Known rows, with every way that one mark hangs from another:
[M [A B] D]: [-1.38 -0.69 -0.81 -0.24  0.67  1.69  3.49  2.32 -2.27 -0.03  0.97  2.24
  1.22  2.23  1.14  0.52 -0.79  1.52 -2.27]
[A [B [M C]]]: [ 0.41  1.31 -1.58 -1.00 -0.43 -0.50  4.49  3.05  0.91 -0.54  1.16  0.83
  1.31  3.28  0.92  2.44  1.99  0.16 -0.78]
[C [M [A B] D K]]: [-1.08  1.07 -0.70 -1.27  0.55  1.50  4.47  2.06 -3.05 -1.28  0.70  2.56
  1.74  4.29  1.63  0.49 -1.83  0.32 -1.52]
[C [M [A B]]]: [-1.17  1.06 -0.54  0.30  0.18  2.16  3.96  4.09 -1.13 -1.03  0.72  0.37
  0.30  2.81  1.31  1.93 -0.98  1.09 -1.56]
[M [A B] D K]: [-0.94 -0.60 -1.62 -1.11  0.52  1.06  4.21  0.71 -2.70 -0.69  0.71  3.11
  1.80  3.42  1.62 -0.17 -0.91  0.82 -2.17]
[B [M C [K A]]]: [-1.49 -0.99 -3.36 -1.31  0.91  0.86  5.63  1.85  0.78 -1.54 -1.69  1.94
  1.84  5.63  1.86  1.77  3.24  0.30  0.99]
[M [A B] C D K]: [-0.63 -0.37 -0.96 -1.60  0.18  0.58  4.89 -0.14 -2.78 -2.07  1.99  4.17
  1.33  4.67  1.91  1.25 -1.43  1.15 -1.70]
[B [M C D [K A]]]: [-1.82 -0.99 -2.61 -2.07  1.27  0.81  5.49  1.46 -0.77 -1.25 -1.49  3.40
  2.64  5.78  1.70  0.98  2.51  0.15  0.91]
[W [M C K]]: [-2.07 -0.03 -2.31 -2.68  1.39  0.74  4.24  2.19 -0.87 -1.84  0.12  1.41
  0.92  5.21 -0.36  2.33  0.96  0.43  0.88]
[C [M D K]]: [-1.48  1.20 -1.81 -2.52  1.31  1.24  3.55  2.54 -2.23 -0.87  0.03  1.56
  2.99  4.85  0.44  0.48  0.56 -1.19 -0.17]
[A [B [M D K]]]: [ 0.22  1.03 -2.37 -2.08  0.29 -0.76  4.37  1.81 -0.89  0.54 -0.31  1.82
  3.07  3.48  0.93 -0.32  1.67 -0.97 -1.28]
[W [M [A B] C]]: [-2.10 -0.23 -0.32 -0.83  0.55  1.50  4.48  3.41 -1.32 -1.82  1.17  1.60
 -0.90  3.35  0.53  3.02 -1.10  2.56 -0.51]
[M K]: [-0.97 -0.45 -3.54 -1.42  0.86  1.11  3.53  1.63 -0.33 -0.38 -0.42  0.80
  2.22  3.73  0.34  0.66  2.08 -0.55 -0.63]
[B M]: [-1.11  0.11 -2.96 -1.28  0.53  1.07  3.03  4.54  1.06  0.96 -1.16 -0.40
  2.08  2.54  0.24  1.27  3.32 -0.56 -0.22]
[M A]: [-2.25 -1.53 -2.22 -0.23  0.69  2.83  2.82  3.39 -0.76 -0.37 -0.23  0.81
  0.84  2.42  0.93  1.52  0.72  1.26 -1.17]
[D A [M K]]: [-0.63 -1.64 -3.45 -0.99  2.48  1.97  3.81  1.41 -2.52  0.25 -1.48  2.43
  1.10  3.41  0.15 -1.05  0.31  1.41 -1.36]
[K M]: [-2.42  0.42 -1.57 -0.29  0.91  1.19  3.56  3.98  0.85  0.41 -1.65  0.63
  1.21  3.41 -1.44  1.48  3.28  0.51  0.14]
[D [M C]]: [-1.04  0.07 -2.12 -1.25  1.40  1.14  3.48  3.14 -0.96 -0.55  0.60  1.99
  0.23  3.21 -0.42  1.78  1.14  1.49 -0.76]
[D M]: [-1.21 -0.22 -2.68 -0.69  1.79  1.53  2.73  4.05 -0.85  0.93 -0.73  0.94
  0.54  2.06 -0.84  0.46  1.60  1.22 -1.16]
[W [M [A B] D]]: [-2.69 -0.53 -0.21 -1.03  1.40  1.80  3.59  3.91 -2.69  0.01  0.02  1.92
  0.29  2.36 -0.01  0.99 -1.37  2.07 -1.14]

Rows:
[-1.95 -1.64 -3.83 -0.27  2.56  1.97  4.78  2.25 -0.93 -0.17 -2.64  2.12
  0.72  3.90  0.18 -0.41  2.01  1.76 -0.19]
[D [M [K A]]]
[-0.31  0.43 -3.13 -2.56  0.01 -0.03  4.52  1.99  0.47 -1.18 -0.05  1.48
  2.38  4.90  1.13  1.97  2.64 -0.91  0.22]
[B [M C K]]
[-2.23  0.12 -1.30 -2.07  1.17  2.45  3.70  2.67 -3.16 -1.46 -0.16  2.34
  2.10  4.77  1.44  0.77 -0.97  0.03 -0.59]
[C [M A D K]]
[-1.78 -1.06 -2.46 -2.55  0.67  1.51  3.70  2.58 -1.85  0.00 -1.37  2.66
  2.70  3.91  1.68  0.18  0.97 -0.23 -0.61]
[B [M A D K]]
[-1.10 -0.23 -1.11 -0.44  0.78  0.27  5.36  2.44 -0.21 -0.60 -0.28  2.65
  1.62  4.03  1.57  1.49  1.77  1.13 -0.16]
[K [A [B [M C D]]]]
[-0.18 -0.73 -0.46 -0.55  1.16  0.86  4.03  0.33 -2.59 -0.91  2.03  2.99
  1.30  3.61  1.25  0.84 -1.04  1.49 -1.92]
[M C [D [A B]]]
[-1.15  0.11  0.60 -0.31  1.16  0.42  5.03  1.21 -1.84 -0.75  0.48  3.72
  0.92  4.61 -0.21  1.09  0.11  1.77 -0.95]
[K [M C [D [A B]]]]
[ 0.71 -0.47 -2.85 -0.71  0.56  0.45  4.81  1.30 -0.55  0.42 -1.02  1.01
  2.11  3.47  1.58 -0.48  1.05  0.00 -1.43]
[D [A [B [M K]]]]
[-1.24 -0.31 -1.58 -1.91  2.14  2.25  3.71  1.59 -3.42 -0.73 -0.39  2.15
  2.74  5.05  1.05 -0.35 -0.62 -0.26 -0.65]
[C [M [D A] K]]
[-2.44 -1.80 -2.03 -2.50  2.84  2.00  3.55  1.77 -3.48  0.00 -1.54  2.42
  1.95  4.35 -0.18 -0.50 -0.28  0.80 -0.06]
[W [M [D A] K]]
[-0.68 -0.09 -1.80  0.32  0.35  0.50  5.66  2.86  1.12 -0.86 -0.51  1.20
  0.78  3.95  1.65  2.20  2.47  1.33 -0.01]
[K [A [B [M C]]]]
[-0.11  0.75 -0.88 -1.14  1.42  1.22  4.61  1.00 -3.29 -0.79  0.53  2.21
  2.35  4.56  1.29 -0.61 -1.54  0.01 -1.58]
[C [M [D [A B]] K]]
[-1.06  0.04 -3.03 -2.86  0.86  0.33  3.56  2.52 -0.83  0.63 -1.16  1.77
  3.50  3.97  0.58 -0.08  2.54 -1.35 -0.34]
[B [M D K]]
[-2.57 -0.22 -2.05 -1.30  2.06  2.12  4.70  2.46 -1.86 -1.14 -1.67  1.90
  2.42  5.46  1.05  0.37  1.07 -0.03  0.48]
[C [M D [K A]]]
[ 0.40 -0.70 -1.19 -1.41  1.06  0.30  4.81 -1.27 -3.00 -1.54  1.71  3.87
  2.02  4.86  1.64  0.14 -1.17  0.84 -1.78]
[M C [D [A B]] K]
[-1.47  0.69 -1.42 -0.42  1.46  1.14  5.48  1.79 -1.81 -1.23 -0.72  2.09
  1.96  4.94  1.35  0.18  0.18  0.34 -0.46]
[C [M D [K [A B]]]]
[-2.51  0.74 -0.19 -1.56  1.02  0.56  3.92  2.75 -0.66 -0.76 -0.08  3.05
  1.64  4.83 -1.05  2.14  2.19  0.56  0.31]
[K [M C D]]
[ 0.53 -0.10 -1.38 -0.44  0.20  0.46  4.71  2.02 -0.28 -0.40  0.73  1.35
  1.07  3.47  1.56  1.49  0.76  0.95 -1.13]
[D [A [B [M C]]]]
[-1.29 -1.05 -2.54 -1.67  1.16  1.71  4.37  1.62 -2.32 -1.82  0.19  3.76
  0.14  4.34  1.04  1.33 -0.57  2.06 -0.91]
[D [M A C K]]
[-1.15  0.36 -1.54 -2.54  0.56  0.39  3.42  3.25 -0.53 -0.24  0.45  2.09
  2.63  3.96  0.62  1.85  2.11 -0.50  0.01]
[B [M C D]]
[-2.10  0.24 -0.55  1.24  0.71  0.62  6.17  2.31  1.15 -1.43 -0.89  2.29
 -0.12  4.81 -0.11  2.42  2.51  2.29  0.34]
[K [A B] [M C]]
[-2.43 -0.78 -0.14 -1.11  1.62  1.42  4.14  1.79 -1.82 -0.67 -0.41  3.70
  1.38  5.08 -0.36  1.32  1.03  1.38 -0.09]
[K [M C [D A]]]
